(in the rows, 128 means zero)
Known rows, with every step that occurs:
riluvi, kune, gemu: [115 145 156 134 123  32 128 140 115 130 151  81  92 131 118 119 126 151
 152 134 121  91 132 147]
guni, zomim, gizub: [108  55 121 100 136 188 113 127 132 144 139 133 127 116 129 133 137 129
 148 121 132 115 136 177]
kune, gemu, popo, guni, dedar: [117  55 160 114 127 114 123 166 150 142 176  60 128 100 115 113 108 153
 188 107 122 170 114 172]
kune, gemu, popo: [ 99  79 158 124 108  99 117 166 127 139 155 102 102  98 125 121 102 128
 142 148 127 136 104 160]
riluvi, kune, gemu, godav: [114 135 181 137 119  38 132 151 113 122 134  75  93 119 133  82  99 147
 159 113 136  93 131 148]
gizub, godav, guni, popo, gemu: [ 99 123 119 125 146 170 120 180 119 138 155  50 151  77 143  82 143 126
 151 108 136 144 139 205]
gizub, godav: [ 98 110 133 119 136 111 124 159 130 106 131  96 144 119 147 103 106 132
 133 106  99 141 122 147]
gemu, popo, gizub, godav, guni: [ 98  70 144 117 123 166 117 189 120 146 129 114 156 101 154  72 117 115
 156 110 127 174 135 199]
riluvi, kune, gemu, godav, guni: [120 131 189 136 120  60 125 172 104 111 139  57  98 120 126  64 117 152
 165 112 128 118 141 184]
zomim, guni: [113  94 130 108 155 128 117 147 106 115 135 113 142 121 112 127 113 153
 164 127 106 143 120 153]
gizub, godav, guni: [104 107 139 118 136 136 116 180 118  97 135  81 150 118 140  86 122 138
 141 104  90 164 132 181]
zomim, gizub, godav: [103  60 130 111 134 117 124 148 132 130 116 111 138 108 153 107 126 125
 131 108 111 149 146 156]
guni, popo: [100 129 115 110 133 146 118 143 142 132 145  91 122  84 118 135 135 139
 134 128 126 109 113 169]
zomim, gizub, godav, guni, popo: [102  64 119 105 133 175 113 167 142 138 133  72 140  69 141  84 161 136
 129 110 110 164 158 216]
popo, gizub, godav: [102  99 125 123 136 118 133 153 127 138 130 128 151 128 153 113 123 121
 151 104 134 142 125 159]
gemu, popo, guni: [106  81 145 120 127 127 112 168 126 138 131 103 155  97 122 118  95 139
 168 130 112 146 117 156]
todoriz, gemu, godav, guni, popo, gizub: [117 107 149 123 117 154 129 167 134 144 116 134 136  92 146  69 135 124
 168 111 200 140 137 198]
todoriz, gemu, godav, guni: [119 109 176 125 120 117 122 173 118  96 103 129 132 123 146  66 101 131
 161 109 158 148 136 159]
todoriz, gemu: [114 121 143 122 124  87 126 142 130 114 116 146 126 138 136 121 112 129
 146 131 150 122 126 123]
godav, guni: [111 119 141 115 137 140 112 164 114 102 135 101 131 121 116 122 135 139
 151 121 110 143 123 179]
guni, zomim, gizub, godav: [101  42 121 103 136 185 117 143 139 138 139 112 146 115 153  99 124 129
 138 103 114 138 146 177]
popo, gemu: [106 128 131 129 147 116 128 143 104 136 138 106 131 118 130 136 122 115
 163 122 157 109 116 142]
zomim, guni, popo: [108 105 110 102 152 161 115 146 126 131 150  88 139  83 107 123 130 159
 155 132 113 133 122 180]
gemu, godav, guni, popo, gizub: [108 104 140 117 128 182 122 168 129 144 130 100 136  79 131  87 143 128
 165 104 167 136 125 219]
godav, guni, zomim, gemu: [120 105 130 110 128 244 111 164  99 142 168 107 132 125 124 124 126 138
 165 123 152 158 148 210]
zomim, gemu, popo, gizub, godav, guni: [109  71 140 121 115 204 123 193 102 179 140 115 150  98 163  85 112 110
 163 117 168 203 159 208]

Rows:
[116  82 120 117 129 249 125 174 104 166 165 115 157 130 154  98 132 124
 171 103 167 180 161 224]
popo, gizub, godav, guni, zomim, gemu
[117 107 143  96 152 161 118 154 136  99 151  74 125 125 115 111 143 148
 171  86 113 155 128 183]
godav, guni, dedar
[109  92 159 109 135 209 110 170 116 102 138 100 141 117 131  77 106 139
 166  97 127 133 123 202]
gemu, godav, guni, zomim
[102  93 131 109 139 203 111 176 124 101 158  85 156 127 140  78 119 141
 148 100  90 152 136 204]
gizub, godav, guni, zomim
[106  95 154 117 111 109 119 157 132 131 113 152 125 110 146  99  88 119
 143 139 155 132 124 127]
todoriz, gemu, popo
[102  53 157 131 109 127 122 199 122 152 157  98 133 103 148  75 124 120
 157 127 133 182 127 211]
kune, gemu, popo, gizub, godav, guni
[114  94 125 116 141 171 114 148 128 129 159 104 163 129 113 131 114 152
 178 117 108 125 119 174]
popo, guni, zomim
[108  58 139 110 136 142 115 168 124 121 121  99 144 107 146  90 144 131
 140 106 103 172 157 192]
zomim, gizub, godav, guni
[103   4 132 108 128 198 110 169 141 163 139 100 175  89 152  78  99 134
 163 111 107 167 153 191]
gemu, popo, guni, zomim, gizub, godav
[108 118 113 114 133 176 117 158 131 151 148 106 135  91 115 124 170 132
 160 125 150 132 124 218]
godav, guni, popo, gizub
[111  31 122 112 141 177 118 155 139 144 143  99 176 114 143  99 121 144
 165 100 102 158 154 186]
popo, guni, zomim, gizub, godav
[107 117 168 129 111  54 121 155 119 147 146  81  91 106 127  98 104 141
 150 143 126 102 130 151]
riluvi, kune, gemu, popo
[102  83 136 115 122 143 121 153 124 163 124 148 132 104 137 124 114 111
 157 131 156 129 110 161]
gemu, popo, gizub
[118  41 120 109 140 177 113 139 133 151 147 119 157 118 118 133 136 146
 175 119 122 134 143 184]
popo, guni, zomim, gizub
[102  76 144 124 110 114 132 168 137 155 110 161 150 115 176  73  93 105
 152 120 168 156 138 143]
todoriz, gemu, popo, gizub, godav
[ 97 117 121 111 134 169 113 180 138 115 149  57 146  80 135  82 140 144
 132 109  98 155 135 205]
gizub, godav, guni, popo
[106  84 125 114 137 210 119 171 122 133 155 114 164 134 146  87 138 129
 167  98 125 153 135 216]
popo, gizub, godav, guni, zomim
[112 112 164 132 144 145 123 174  92 122 124  86 139 106 139  81 113 117
 177 101 165 137 128 179]
popo, gemu, godav, guni
[125  95 169 118 129  70 127 155 142 150 168  39 115 110 117  89 109 165
 196 104 117 135 141 163]
riluvi, kune, gemu, popo, guni, dedar
[109  98 156 124 146 212 118 170  97 127 147  87 145 114 138  74 109 120
 185  98 164 123 129 203]
popo, gemu, godav, guni, zomim
[112  41 155 104 132 215 109 158 120 126 127 115 134 104 137  78 127 131
 163 101 139 143 149 212]
gemu, godav, guni, zomim, gizub
[114 105 121 111 129 219 120 142 109 152 164 120 126 126 132 143 111 131
 156 124 162 136 139 176]
guni, zomim, gemu
[102  58 126 112 117 246 127 169 116 196 155 131 152 106 171  95  92 108
 161 114 179 168 150 193]
guni, zomim, gemu, popo, gizub, godav
[114  52 129 100 136 208 105 149 122 133 144 121 131 116 120 116 153 135
 156 120 122 138 147 211]
godav, guni, zomim, gizub
[118 107 136 121 120 220 128 172 111 177 140 102 130  76 139 100 137 122
 173 109 207 166 149 227]
zomim, gemu, godav, guni, popo, gizub
[106 117 157 134 143 121 132 154 102 131 121 101 133 107 145 100  96 111
 169 101 172 112 115 143]
popo, gemu, godav
[ 99 124 138 127 141 154 129 152 120 148 134  79 130  67 141  97 113 116
 159 108 180 104 117 169]
guni, popo, gemu, godav
[109  71 126 109 116 245 122 152 111 202 157 152 133 108 146 130 104 108
 171 133 198 144 138 193]
guni, zomim, gemu, popo, gizub
[114 140 170 131 117  94 121 170 123 130 152  34  94  83 122  60 133 157
 157 116 135 109 143 209]
riluvi, kune, gemu, godav, guni, popo
[114  49 154 117 144 217 117 159 101 151 132 105 139 101 143  78 132 112
 180 101 177 131 153 212]
popo, gemu, godav, guni, zomim, gizub
[ 98  58 137 109 126 232 112 186 125 152 149 118 164 109 154  64 115 119
 163 108 131 162 136 221]
gemu, popo, gizub, godav, guni, zomim
[107  98 132 122 136 141 124 175 118 129 133 112 157 128 145  95 139 126
 159 101 122 164 136 195]
popo, gizub, godav, guni
